Each row comes from the steps of one path. Every step used is in the known rows, and no mark comes twice. Write the path behind each row, first mark first.
Known rows
tisid, vakat: [-0.728 -2.471  0.097  1.041  0.888  2.527  0.315  0.032 -2.039  2.244
  0.633  1.409  0.672  2.767  1.617 -0.198  1.705  2.739 -2.297  2.589
 -0.135  1.833  0.311  0.419]
kobibef, gire, giva, gedup, lokeb: [-0.277  1.382  1.509  0.825 -1.591  5.282 -2.141 -0.275 -1.225  2.153
  0.064  0.792 -1.954 -1.704 -2.453  1.149  2.249  3.387 -0.099 -1.682
 -1.553  0.312  0.345  0.171]
ranul, lokeb, gedup, giva, vakat: [ 2.421  2.135 -2.029  0.353  0.969 -2.471  0.934  0.421 -0.251  0.150
 -1.312 -1.601  2.103 -2.351  2.611  1.920 -1.468 -3.854  0.093 -2.727
 -1.612 -0.775 -0.571 -3.233]
tisid, vakat, ranul, lokeb, gedup, giva, gire: [-0.512 -0.270 -1.905  0.950 -1.962 -4.345  0.117  0.954  0.594 -2.382
 -1.756 -5.312  4.356 -2.040 -2.710  0.433 -0.552 -0.779 -0.533 -2.996
  1.559  0.160 -0.161 -1.021]
gire, giva: [-0.760 -1.916  0.061  0.009  1.035  2.079 -0.172 -1.364 -0.329 -1.071
 -0.375  2.733 -2.385  0.744 -1.276  0.822  0.845  1.557 -1.689  2.839
 -0.641 -0.753 -0.278  2.411]
diru, tisid, vakat: [ 0.524 -0.701 -0.522  1.253  0.427  0.563  0.013 -0.223 -0.169  2.620
  1.306  2.148 -0.917  0.622  0.796 -1.649  2.060  0.734 -1.573  3.243
 -0.419  1.019  1.375  0.129]
diru, tisid: [ 0.552  0.055  0.174  1.342  0.843  0.981  0.054 -1.114  0.739  1.726
  1.285  3.994 -3.008 -0.237  1.131 -0.419  0.924 -1.522  1.311  2.838
 -1.125 -0.825  1.783  2.145]
mamom, lokeb, gedup, giva, vakat: [ 2.036  3.015  0.542 -2.038  1.076 -2.627  0.936 -0.821  0.106 -0.338
 -1.048 -1.975  0.706  1.380 -0.383  1.537  1.194 -0.824 -2.401  0.224
 -2.634  0.281  0.742 -2.612]
vakat, ranul, lokeb: [-2.142 -3.234 -1.186  0.493 -0.700  0.278  0.714  0.328  0.086 -1.712
 -0.375  0.287  0.988  0.557  2.119 -0.059 -2.048 -0.337  2.206  0.398
  1.360 -0.961  0.006  1.979]
tisid, vakat, ranul, lokeb: [-2.105 -4.009 -2.539  0.808 -0.857  0.258  0.873  0.870 -1.618 -0.773
 -0.265 -1.240  3.334  1.078  2.245 -0.735 -1.084  1.642 -0.668  0.494
  1.207  1.341 -0.569  0.003]
kobibef, gire, giva, vakat, ranul, lokeb, gedup: [ 0.355 -0.075 -0.969 -0.808 -1.224 -1.876  0.769 -0.434  0.338 -1.456
  0.012 -1.947  0.448 -3.531  0.184  0.329 -1.575 -1.188  0.781 -4.703
 -0.528 -1.321 -1.965 -0.395]
gedup, giva, gire, kobibef: [-0.601 -0.349  3.406  0.084  1.282  0.594 -1.682 -1.836  1.498 -0.247
 -2.468  0.680 -0.718  2.028 -0.449  0.708 -0.086 -0.207  1.042 -0.221
  0.552 -1.383  3.404  2.832]
kobibef, gire, giva: [-0.496 -1.303  2.528  0.892  0.095  3.528 -1.730 -1.817 -0.893  0.066
 -0.040  3.293 -1.815 -0.376 -0.993  1.337  1.426  1.940 -1.720  0.568
 -2.240 -1.740 -1.371  3.851]
diru, tisid, vakat, giva, gire: [ 0.644 -0.491  2.433 -0.319 -0.895 -3.795 -1.930  0.086  0.497  1.688
  3.011  0.145  0.280  1.973  1.078 -1.923  0.922  0.323  0.311  1.107
  2.354  2.659  1.498  0.809]
ranul, lokeb, gedup, giva: [ 1.846  1.103 -1.915  1.605 -0.191 -0.852  0.320  0.504  0.763 -1.213
 -2.029 -1.356  2.074 -2.764  0.382  2.515 -0.483 -2.842  0.428 -1.487
 -2.074 -2.112 -1.690 -1.365]
vakat, giva: [-0.188 -1.782  2.422 -0.454  0.727  0.440 -0.860 -0.177 -0.202  0.549
  2.170  2.376  0.186  3.664  2.845 -0.361 -0.793 -0.165  0.159  1.356
  1.503  1.028 -0.826  1.829]
vakat, giva, gedup, lokeb, ranul: [-0.195  0.416  0.770 -0.747 -1.293  0.550 -0.264  3.442 -0.230  1.816
  1.787 -0.370 -0.490  1.068  0.371 -1.176  0.094  0.687  2.980  1.115
  1.530  1.427 -1.397 -1.695]
mamom, lokeb, ranul: [-1.471 -2.412  0.980 -1.220 -0.215  0.078  1.695  1.324 -1.062 -0.436
 -0.217  0.581 -1.385  2.973 -0.759  1.953  1.559  2.915  0.717  5.737
 -2.247 -1.904 -0.726  2.071]
mamom, lokeb, gedup, giva, vakat, ranul: [-0.013  2.231  0.086 -2.145  0.461 -3.357  0.884 -0.836  1.000 -2.406
 -1.038 -2.998  1.709  1.538 -1.528 -0.138  0.539 -0.582 -1.886 -0.554
 -0.320  0.077  1.152 -2.294]
tisid, vakat, ranul: [-2.517 -3.044 -0.224  0.542  0.403  1.325  0.373 -0.530 -1.163  0.022
  0.880  0.487  1.221  2.770 -0.166 -1.743  0.877  2.261 -1.945  1.866
  1.723  2.011  0.396  1.052]
lokeb, gedup, giva, vakat, ranul: [ 0.719  2.676 -0.424 -0.390  1.426 -2.028  0.484 -0.801  1.180 -1.470
 -0.083 -0.993  0.911 -0.629 -0.683 -1.340 -1.009 -3.575 -1.407 -1.805
  0.995  0.004  0.396 -1.372]
gedup, lokeb, ranul: [-1.793 -1.853  0.921  1.215 -0.406  2.201 -1.142  2.198 -0.495  1.960
 -0.356  1.993 -1.516  0.423 -0.011  0.594  1.628  0.967  1.150  5.428
 -0.661 -1.182 -0.018  0.471]

Which path is each row?
[-0.544  0.733 -1.821 -0.510 -0.511  3.960 -0.148  0.350 -1.099  1.203
 -0.471 -0.352 -2.505 -1.177 -2.245  0.431  1.403  3.095 -0.028  0.329
  0.105  1.432  0.889 -1.411] => gire, giva, gedup, lokeb
[-0.533  0.769  0.719  0.081 -1.331  3.465 -1.054  1.441 -1.076  1.511
  0.150  0.440 -2.248 -2.651 -3.613  0.670  2.276  2.880  1.329  0.370
 -1.848 -1.527 -1.411  0.799] => kobibef, gire, giva, gedup, lokeb, ranul
[-0.455  0.875  0.970 -0.501  1.806 -0.710 -1.297 -1.060 -0.098 -1.883
  0.137  1.570  0.763  1.515  0.641 -2.035 -1.963 -1.837 -2.195  0.320
  1.285 -0.267  1.578 -0.025] => gedup, giva, vakat, ranul
[ 1.365  1.954 -0.018  1.607  1.124  0.565  0.379 -0.627  1.230 -0.380
 -1.217  0.185  0.228 -1.156 -1.855  1.604  1.133 -2.187 -1.664 -0.037
 -1.053 -1.335 -0.596 -0.070] => lokeb, gedup, giva
[-1.007 -1.185  3.990 -0.580 -0.935 -1.847 -1.531 -0.097 -0.188  0.322
  1.549  0.813 -0.896  3.183  1.564  0.808 -0.465  0.233  1.723  0.348
  2.425  0.925  0.846  3.607] => vakat, giva, gire
[-0.508  0.299  0.052 -0.236 -1.013 -2.604  0.469 -0.727  3.333 -2.972
 -3.094 -4.401  1.548 -1.564 -1.141  0.436 -2.034 -2.192  3.974 -4.472
  1.287 -1.728  1.234  0.725] => vakat, ranul, lokeb, gedup, giva, gire, kobibef
[ 0.202 -0.570 -3.347 -2.020 -0.246 -3.383  2.715  0.005  0.602 -2.416
 -0.821 -2.329 -0.421 -2.550  0.307 -0.553 -2.254 -1.477  1.061 -2.681
  0.941 -0.182 -1.334 -1.754] => gire, giva, vakat, ranul, lokeb, gedup
[ 0.078  0.738  1.098  0.369 -0.678  4.200  0.285 -1.137 -1.506  0.648
  0.916  1.682 -2.650 -1.132 -2.168  1.371  0.925  2.693  0.154 -2.636
 -1.658 -0.088 -0.833  2.680] => kobibef, gire, giva, gedup
[ 1.572  1.450 -0.317 -0.199 -1.213 -1.523 -0.754  3.882  0.257  3.624
  2.955 -1.164  0.330 -0.086 -0.397 -3.930  1.706  0.929  1.638  2.314
  1.144  2.862 -0.651 -3.455] => diru, tisid, vakat, giva, gedup, lokeb, ranul
[-1.607 -1.928  3.506 -0.451  0.447  1.559  0.035 -1.413  0.853  1.700
 -1.202  1.239 -2.959  2.258  1.414  1.510  0.404  1.410  3.336  0.205
  1.104  0.013  3.821  3.643] => giva, gire, kobibef
[ 1.487  1.479  1.284 -0.163  2.554 -0.018 -1.161 -1.214 -1.444  0.448
 -0.041  2.728 -0.008  1.742  2.132 -0.236 -1.052 -1.462 -2.714  0.849
 -0.802 -0.361  1.425 -0.564] => gedup, giva, vakat
[ 0.285 -0.378 -3.377  1.045 -0.323 -1.839  0.685  1.158  0.747 -2.280
 -1.802 -3.725  5.065 -1.488 -1.249 -0.603 -0.822 -0.878 -2.131 -1.731
  0.433  0.166 -2.051 -2.567] => tisid, vakat, ranul, lokeb, gedup, giva
[ 1.302 -0.449  0.962 -0.103  0.708 -1.985 -0.952  0.515  0.526  1.903
  3.213  1.565  1.088  2.365  2.226 -3.099  1.138 -0.524 -1.337  2.189
  1.369  2.683 -0.267 -0.646] => diru, tisid, vakat, giva
[ 2.361  3.324 -0.115  0.018  2.005 -1.316  0.590 -0.550  0.248  0.751
 -0.255  0.056 -0.058 -0.895  0.272  0.683  0.035 -3.222 -1.669 -1.079
 -1.113 -0.283  0.298 -1.957] => lokeb, gedup, giva, vakat
[ 0.460 -0.212  2.452 -0.603  0.936  1.314 -1.189 -1.933 -1.878  1.051
  0.818  3.337 -1.931  0.198  1.443  0.470  0.505  0.947 -1.917 -0.576
 -1.903 -0.421  0.114  1.947] => kobibef, gire, giva, vakat
[-0.737 -1.517  0.188 -1.240 -0.711 -0.712 -1.167 -0.992 -1.273 -1.864
  0.518  0.993  0.101 -1.284  1.902 -0.929 -2.513  0.109  0.214 -2.496
 -0.478 -1.172 -0.930  1.159] => kobibef, gire, giva, vakat, ranul, lokeb
[-0.947  0.038 -1.773 -0.554 -0.614  2.476  0.739  2.085 -0.904  0.411
 -0.040 -0.076 -3.404 -1.802 -3.782  0.103  1.801  3.100  1.042  2.604
 -0.578 -0.283 -0.715 -0.942] => gire, giva, gedup, lokeb, ranul
[ 1.552  1.235 -3.417  1.524 -0.521 -3.767  0.460  0.519  2.683 -1.912
 -0.837 -3.103  3.890 -3.796 -1.563 -2.626 -0.127 -2.731 -0.816 -1.504
 -0.286 -0.170 -1.205 -3.090] => diru, tisid, vakat, ranul, lokeb, gedup, giva
[ 0.061  0.531 -2.310  1.155 -0.390 -1.626  0.594  0.371  2.266 -3.384
 -1.900 -2.560  3.041 -2.724 -1.068  0.810 -1.902 -3.019  0.436 -2.283
  0.017 -2.218 -1.616 -1.094] => vakat, ranul, lokeb, gedup, giva
[-0.115  0.254 -1.462 -0.779  0.405  3.027  1.705 -1.042 -0.837 -0.641
  0.500  1.011 -3.339 -0.343 -2.184  0.686  0.059  2.488  0.094 -0.178
 -0.077  0.783 -0.193  1.631] => gire, giva, gedup
[-0.026  1.380  1.296 -0.850 -1.418  2.077 -1.604  1.778 -0.710  2.357
  1.768 -0.333 -0.030  1.556  1.803 -0.391 -0.111  1.027  1.617 -1.003
  2.170  3.170  0.370 -1.883] => vakat, giva, gedup, lokeb
[-0.298  0.242 -2.553 -0.740 -0.426 -2.410  3.097  0.882  0.307 -0.488
  0.501 -1.934  0.450 -1.557  2.959 -0.037 -2.252 -2.546  2.814 -2.873
  1.243  0.005 -0.324 -1.646] => giva, vakat, ranul, lokeb, gedup
